What can hang from each mark
noku: fetod kame regito
bevuta: kame
duba: luku peva
kame: bevuta noku
regito: luku muto puvog
puvog: muto
dozuf: muto
luku: muto
muto: bevuta dozuf duba regito

Every row comes from one small tree of marks. Brackets hold a mark, then the marks that hang from it, in alphabetical order. Every link used is in the known rows. Which tree was each row made from?
Known rows
{regito muto}: [ 1.59 -2.65 -2.10  0.22  0.16  0.09 -0.64 -1.62  0.94 -2.93 -1.60  1.61
  0.74 -1.12 -0.10 -0.71 -0.87 -1.35 -1.08 -0.72  0.36 -1.32 -0.97  0.48]
{noku {regito luku {puvog {muto bevuta}}}}: [ 0.26 -0.75 -2.19 -0.58 -1.43  0.04 -1.81 -1.27 -1.15 -0.20 -0.57  0.79
 -0.13 -2.33 -1.06 -0.07 -0.47 -0.24 -0.29  0.77 -1.67 -0.73 -0.20 -0.36]
{noku kame regito}: [ 1.69 -2.20 -1.34  0.75 -0.21  3.98 -0.85 -1.22  0.01 -0.24 -0.14 -0.08
  0.52 -1.96  0.82 -0.95  0.18 -1.69 -0.17 -0.93 -1.42  0.17  0.32 -1.43]
{kame bevuta noku}: [ 1.34 -2.11 -1.53  0.96  0.60  1.57 -1.01 -2.51  1.62 -2.08 -0.92  1.39
  0.52 -1.85 -1.46 -1.00 -0.75  1.62 -0.69 -0.75  0.21 -1.27 -0.40  0.13]
{noku {kame bevuta} {regito luku puvog}}: [ 1.24 -1.40 -1.68  0.67 -1.27  1.99 -0.42 -1.77 -1.10 -1.31 -0.55 -0.63
  0.23 -3.29 -1.38 -1.91  1.47  0.21 -0.78  0.04 -2.16 -1.99  0.75 -0.36]
{duba luku peva}: [-0.60 -0.42 -0.04  1.62  0.65 -2.69 -0.38 -2.22  0.33 -1.39 -1.35  1.97
  1.80 -1.89  0.05 -0.08  0.23  0.42 -0.22 -0.87  1.28 -0.71 -0.09  1.08]
{dozuf {muto bevuta {duba peva} {regito puvog}}}: [ 1.07  1.24  0.67 -0.72 -0.01 -6.90 -3.10 -1.07 -0.93 -2.06  1.45  0.10
  1.36 -0.75 -0.26  1.18 -0.42 -0.33 -1.68  1.51  1.79 -2.46 -1.73 -2.89]
{regito {luku {muto dozuf {duba peva}}} puvog}: [-0.12  2.14  0.58  0.69 -1.81 -6.81  1.63 -0.66 -0.36 -2.57  1.05  3.25
  0.16 -1.59 -2.74 -0.54  0.24 -1.27 -1.04  1.45  1.04 -2.66  0.10  0.61]
{dozuf {muto bevuta regito}}: [ 1.01 -1.26 -0.90 -0.87  0.48 -2.36 -3.74 -0.30  0.32 -0.91  0.22  0.38
  1.77 -0.14 -0.10  0.87 -1.15 -0.84 -1.44  0.61  1.53 -1.69 -1.68 -2.65]
{dozuf muto}: [ 0.30 -0.81 -1.37  0.15  0.84  0.02 -1.88 -0.33  1.29 -1.39 -2.05  0.47
  1.49 -1.32 -0.10 -0.40 -2.18 -0.77 -0.97  0.06  1.80 -1.86 -1.12 -1.27]
{luku muto}: [ 0.67 -2.08 -1.57 -0.14 -0.07 -0.56  0.05 -0.83  1.07 -0.69 -0.77  2.72
 -0.14 -0.61 -0.46 -0.52 -1.48 -1.60  0.29  0.05  0.79 -0.67 -0.53 -0.17]
{noku fetod kame {regito luku muto}}: [ 2.35 -1.35 -1.85 -0.16  0.17  3.99  0.48 -0.54 -1.04 -2.13 -0.78 -0.64
  0.40 -3.18 -1.07 -0.97  1.72 -2.11 -0.81 -1.06 -2.76  0.33  2.58 -0.22]
{kame bevuta {noku {regito muto}}}: [ 2.86 -1.77 -2.04  0.28  0.31  3.21 -0.99 -2.24  1.15 -2.63 -0.67  0.68
  0.17 -2.11 -1.12 -1.94 -0.37 -0.35 -0.53 -1.23 -0.69 -0.63  0.63  0.11]
{luku {muto {bevuta kame} duba {regito puvog}}}: [ 2.52 -1.31 -1.05 -0.90 -1.12 -5.75 -0.61 -0.70 -1.66 -0.37  2.99  0.85
 -0.97  0.73 -0.91  0.51  1.07 -1.39 -0.67  2.05  1.41 -1.64 -0.61 -2.56]
{bevuta {kame {noku fetod {regito muto puvog}}}}: [ 3.40 -0.94 -2.63  0.01  0.46  4.10  1.80 -1.34 -0.60 -1.85 -0.59 -1.96
 -0.86 -2.80 -1.77 -1.37  1.65 -1.48 -0.84  0.07 -0.27 -0.08  2.56 -0.32]
{luku {muto bevuta dozuf duba regito}}: [ 2.06 -0.60  0.48 -0.65 -0.95 -6.22 -1.42  0.24  0.13 -1.05  4.29  3.67
  0.23  1.81 -0.68  1.54 -0.32 -2.55 -0.99  1.03  1.13 -1.26 -1.21 -1.92]
{luku {muto bevuta dozuf duba {regito puvog}}}: [ 1.93  0.06  0.36 -1.07 -1.32 -6.62 -0.67 -0.10 -0.37 -1.40  4.09  3.02
 -0.34  1.13 -1.27  1.61  0.12 -2.24 -1.30  1.81  0.74 -2.09 -1.06 -1.67]
{luku {muto dozuf duba}}: [ 1.39 -0.26  0.03  0.46 -0.59 -3.93  0.52  0.19  1.12 -1.41  2.13  3.80
  0.06  0.66 -0.67  0.21 -1.32 -2.53 -0.51  0.47  1.39 -1.45 -0.65 -0.53]
{dozuf {muto {regito luku puvog}}}: [-0.29 -0.28 -1.01 -0.14 -0.15 -4.08 -1.38  0.15 -0.42 -2.41 -0.80 -0.40
  0.63 -1.91 -1.46 -0.66  0.02 -0.47 -2.09  0.70  1.51 -3.24 -0.20 -1.59]
{dozuf {muto bevuta {duba luku peva}}}: [ 0.26  1.65  0.46 -0.12  0.72 -5.00 -3.21 -1.34 -0.03 -1.26 -0.26  0.88
  2.73 -1.11 -0.18  1.12 -1.25  0.64 -0.79  0.72  2.36 -1.41 -1.18 -1.63]
{bevuta {kame {noku fetod {regito luku muto}}}}: [ 2.76 -1.11 -2.44  0.65  0.34  3.34  1.18 -0.79 -0.65 -1.86 -0.66 -1.20
 -0.05 -2.86 -2.33 -1.85  1.88 -1.27 -0.71 -0.38  0.05  0.14  2.87 -0.14]
{dozuf {muto {bevuta kame} {duba peva}}}: [ 1.69  0.90 -0.22  0.49  0.21 -3.89 -2.69 -1.22 -0.45 -0.62  0.04 -0.16
  2.17 -0.49 -0.13  0.02 -0.80 -0.31 -0.84  1.59  2.94 -1.66 -1.77 -2.49]
{kame {noku regito}}: [ 1.26 -1.20 -1.35  0.66  0.30  3.29 -0.85 -1.43  1.03 -1.10 -0.23  0.66
  0.24 -2.39 -0.52 -0.81 -0.53 -0.74 -0.24 -0.85 -0.12  0.32  0.79 -0.74]
{noku regito}: [ 0.90 -2.14 -1.57  0.65  0.28  1.79 -1.39 -0.73  0.21 -0.88  0.13  0.96
  0.83 -1.58  0.93 -0.50 -0.60 -1.90 -0.07 -0.62 -0.23 -0.36 -0.34 -0.51]
{kame bevuta {noku fetod regito}}: [ 2.23 -1.44 -1.53  0.30  1.60  4.65 -0.59 -1.42  0.62 -1.81  0.37  0.19
  0.21 -2.63 -1.27 -0.39  0.15  0.07 -0.05 -1.11 -1.42  0.18  1.74 -0.08]

Which tree is each row?
[ 1.82  0.60  1.52 -0.07 -0.97 -7.56 -1.10 -0.48 -0.01 -1.10  4.16  4.00
  0.71  1.54 -0.66  1.32 -0.08 -2.54 -0.68  0.98  1.39 -1.09 -1.20 -1.58]
{luku {muto bevuta dozuf {duba peva} regito}}
[ 1.35 -0.78 -0.81  0.31 -1.26 -0.16 -0.01 -0.23 -0.92 -0.44  1.00  0.97
 -0.25 -1.97 -0.71 -1.38  0.58 -1.91  0.06 -0.09 -1.08 -0.19  1.38 -1.73]
{noku kame {regito {luku {muto duba}}}}
[ 3.40 -1.80 -2.66 -0.64  0.59  2.54 -0.55 -2.12  0.05 -1.82 -0.99 -0.23
  0.66 -1.38 -1.93  0.01  0.61 -0.52 -1.01  0.30  0.15  0.02  0.51 -0.36]
{regito {muto {bevuta {kame {noku fetod}}}}}
[ 0.84  0.67  1.36  2.03 -0.24 -5.06 -0.24 -0.94  0.72 -2.64  2.17  3.28
  1.67 -0.26  0.18  0.54 -0.53 -1.53 -1.16 -0.07  1.49 -1.76 -1.50 -0.04]
{muto dozuf {duba peva}}
[ 1.05  0.98  0.49  1.56 -1.10 -6.10  0.27 -0.92  0.14 -4.37  0.69  3.20
  1.66 -1.08 -1.51 -0.77  0.32 -1.51 -1.85 -0.21  1.16 -2.43 -0.52  0.98]
{regito luku {muto dozuf {duba peva}}}
[ 0.50 -0.15 -0.56 -0.51 -0.46 -2.01 -0.55 -0.82  1.00 -0.01  0.50  3.47
  1.26  0.23 -1.57  0.84 -0.64 -1.07 -0.30  0.51  1.18 -0.76 -0.15  0.54]
{duba {luku {muto bevuta dozuf}}}
[ 2.59 -2.70 -0.79  0.53 -0.31 -5.22 -2.60 -0.74 -1.59 -0.80  3.56  0.36
  0.64  1.00  0.57  1.09  1.44 -0.62 -1.23  1.02  1.61 -1.36 -1.55 -2.89]
{muto {bevuta kame} duba regito}
[ 1.29 -0.03 -0.75 -0.32 -1.28 -3.33 -1.25 -1.44  0.12 -1.07  1.41  2.29
 -0.33 -0.06 -0.50  1.70 -1.55 -0.07 -1.26  1.09 -0.45 -1.75 -1.90 -0.79]
{regito {puvog {muto bevuta dozuf duba}}}
[ 2.12 -1.80 -2.13  1.05  1.07  2.96  0.99 -1.32  0.35 -0.96 -0.64 -0.63
 -0.05 -2.01 -1.52 -0.58  0.89 -0.03 -0.60 -0.14  0.83  0.03  1.55 -0.47]
{bevuta {kame {noku fetod}}}
[ 1.88 -0.05 -1.60 -0.57  0.19 -0.96  0.55 -0.08 -1.94 -3.83  0.81 -0.30
 -0.20 -3.30 -1.28  0.05  1.29 -1.79 -1.22  0.25 -1.64 -1.18  2.01  0.26]
{noku fetod {regito luku {muto duba} puvog}}
[ 0.83  0.29 -0.57 -0.35 -1.02 -3.98 -1.02 -1.45 -0.09 -0.88  1.25  2.17
 -0.13 -0.27 -0.66  1.91 -0.94  0.62 -1.21  0.84 -0.05 -1.64 -0.88 -0.27]
{regito {puvog {muto bevuta dozuf {duba luku}}}}
[ 1.45 -0.37  0.21  0.45 -0.56 -3.53 -2.36 -0.77  0.53 -1.69  2.85  3.02
  1.96  0.56 -0.32  1.94 -1.07 -0.99 -1.43  1.04  0.93 -1.63 -2.31 -0.88]
{muto bevuta dozuf duba}
[ 1.03 -0.61 -1.52 -0.04 -0.22  3.45  0.88 -0.67 -1.70 -1.40 -0.23 -1.44
  0.00 -4.09 -1.43 -0.39  2.00 -0.92 -0.77  0.01 -3.01 -0.46  2.55 -0.41]
{noku fetod kame {regito luku puvog}}
[ 3.82 -0.26 -0.96  0.28 -0.86 -1.77 -0.66 -1.58  0.58 -2.37  1.56  1.26
  0.92  0.32 -1.78 -0.05  0.28 -1.14 -1.87  0.75  1.55 -1.31 -0.71 -0.89]
{regito {muto {bevuta {kame noku}} dozuf duba}}
[-0.13 -0.38 -0.80  0.64 -1.23 -2.54  0.76  0.09  0.93 -1.39 -0.10  3.75
  0.73 -0.80 -2.47 -0.87 -0.60 -1.84 -0.66  0.42  0.94 -1.81  0.03  0.76]
{regito {luku {muto dozuf}}}
[ 0.27  0.15  0.98  1.01  0.16 -8.40 -0.21 -1.40 -1.50 -2.78  2.29  0.86
  0.23 -1.19  0.40  0.82  1.86  0.30 -1.31 -0.13  1.30 -1.91  0.14 -0.73]
{muto {duba luku peva} {regito puvog}}
[ 2.20 -1.71 -2.04  1.34  0.03  3.23  0.10 -1.28  0.23 -0.18 -0.25 -0.68
  0.07 -1.76 -0.66 -1.85  0.77 -0.93 -0.22 -0.20  1.11 -0.01  1.08 -1.08]
{bevuta {kame {noku regito}}}
[ 1.35 -0.27 -0.50  1.08 -1.04 -4.73 -0.06 -0.24  0.28 -4.17  0.84  2.81
  1.21 -0.80 -1.51 -0.61  0.08 -1.53 -2.15 -0.12  0.94 -2.55 -0.49  0.65]
{regito luku {muto dozuf duba}}
[ 1.59 -1.69 -1.15  0.73 -1.72 -3.66 -1.39 -0.34 -0.55  0.33  1.76  1.93
  0.12  1.23 -1.31  0.26  0.55 -0.99 -1.32  0.47  0.57 -1.35 -0.80 -1.26]
{puvog {muto {bevuta kame} dozuf {regito luku}}}
[ 1.41  1.16  0.94 -0.04 -0.89 -5.32 -0.87 -1.08  0.62 -0.95  2.50  4.29
  1.22  0.71 -1.00  1.08 -1.16 -2.00 -0.21  1.22  1.27 -0.95 -1.54 -0.64]
{luku {muto bevuta dozuf {duba peva}}}
[-0.38 -1.82 -1.08  0.58 -0.78 -4.44 -0.48 -0.65 -1.06 -2.68  0.45  0.73
  0.13 -1.89 -1.27 -0.25  1.38 -0.11 -1.76  0.30  0.23 -2.64 -0.14 -0.33]
{muto {regito luku puvog}}
[ 0.00 -0.03  0.59  1.64  0.65 -5.36 -0.73 -1.69 -0.20 -2.16  0.62  1.95
  1.46 -1.34  0.68  0.53  0.16  0.50 -0.41 -0.62  1.64 -0.99 -0.31  0.12]
{muto {duba luku peva}}
[ 2.64 -1.50 -2.14  0.88  0.99  4.45  0.77 -0.79 -0.24 -0.44  0.16 -1.21
 -0.13 -2.30 -1.05 -0.90  1.26 -1.19 -0.12 -0.33  0.26  0.64  2.25 -0.83]
{bevuta {kame {noku fetod regito}}}
[ 3.05  0.16 -1.21 -0.87  0.62  4.13 -0.46 -1.00  0.86 -2.16  0.87  0.93
  0.82 -1.87 -1.95  0.65  0.01 -2.03 -0.97 -0.45 -1.28  0.72  1.63 -0.07]
{kame {noku fetod {regito {muto bevuta dozuf}}}}
[ 1.46  1.03  1.43  0.36 -1.00 -7.99  1.26 -0.26 -0.12 -2.24  3.49  3.24
 -0.62  0.47 -0.79  0.35  0.45 -2.69 -0.99  0.75  1.31 -2.10 -0.26 -0.95]
{luku {muto dozuf {duba peva} {regito puvog}}}
[ 2.46 -0.80 -2.22  0.49  0.54  3.99  1.44 -1.12 -0.64 -0.86  0.05 -1.88
 -0.66 -2.96 -1.52 -0.95  1.54 -0.84 -0.48  0.28 -0.10  0.02  2.40 -0.70]
{bevuta {kame {noku fetod {regito puvog}}}}
[ 1.33 -1.25 -0.99 -0.88 -0.39 -3.30 -1.84 -1.03  0.13 -0.49  1.38  2.99
  0.35  0.14 -0.42  1.11 -1.51 -1.04  0.03  1.15  0.78 -0.56 -1.45 -1.41]
{luku {muto bevuta duba}}
[ 0.07  0.17 -0.50  0.67 -0.27 -4.79  0.03 -2.21 -0.42 -1.41 -0.47  1.36
 -0.75 -1.67  0.23  0.50 -0.66  1.03 -0.41 -0.16  0.17 -1.19 -0.23  0.00]
{regito {puvog {muto {duba luku peva}}}}
[ 1.65 -0.44 -1.49 -1.07 -0.36 -3.87 -1.28 -2.25 -0.82 -3.06 -0.06  0.73
  0.68 -1.40 -0.86  1.12  0.24  0.55 -1.65  1.03  0.42 -1.98 -0.73  0.13]
{regito {muto bevuta {duba luku}} puvog}
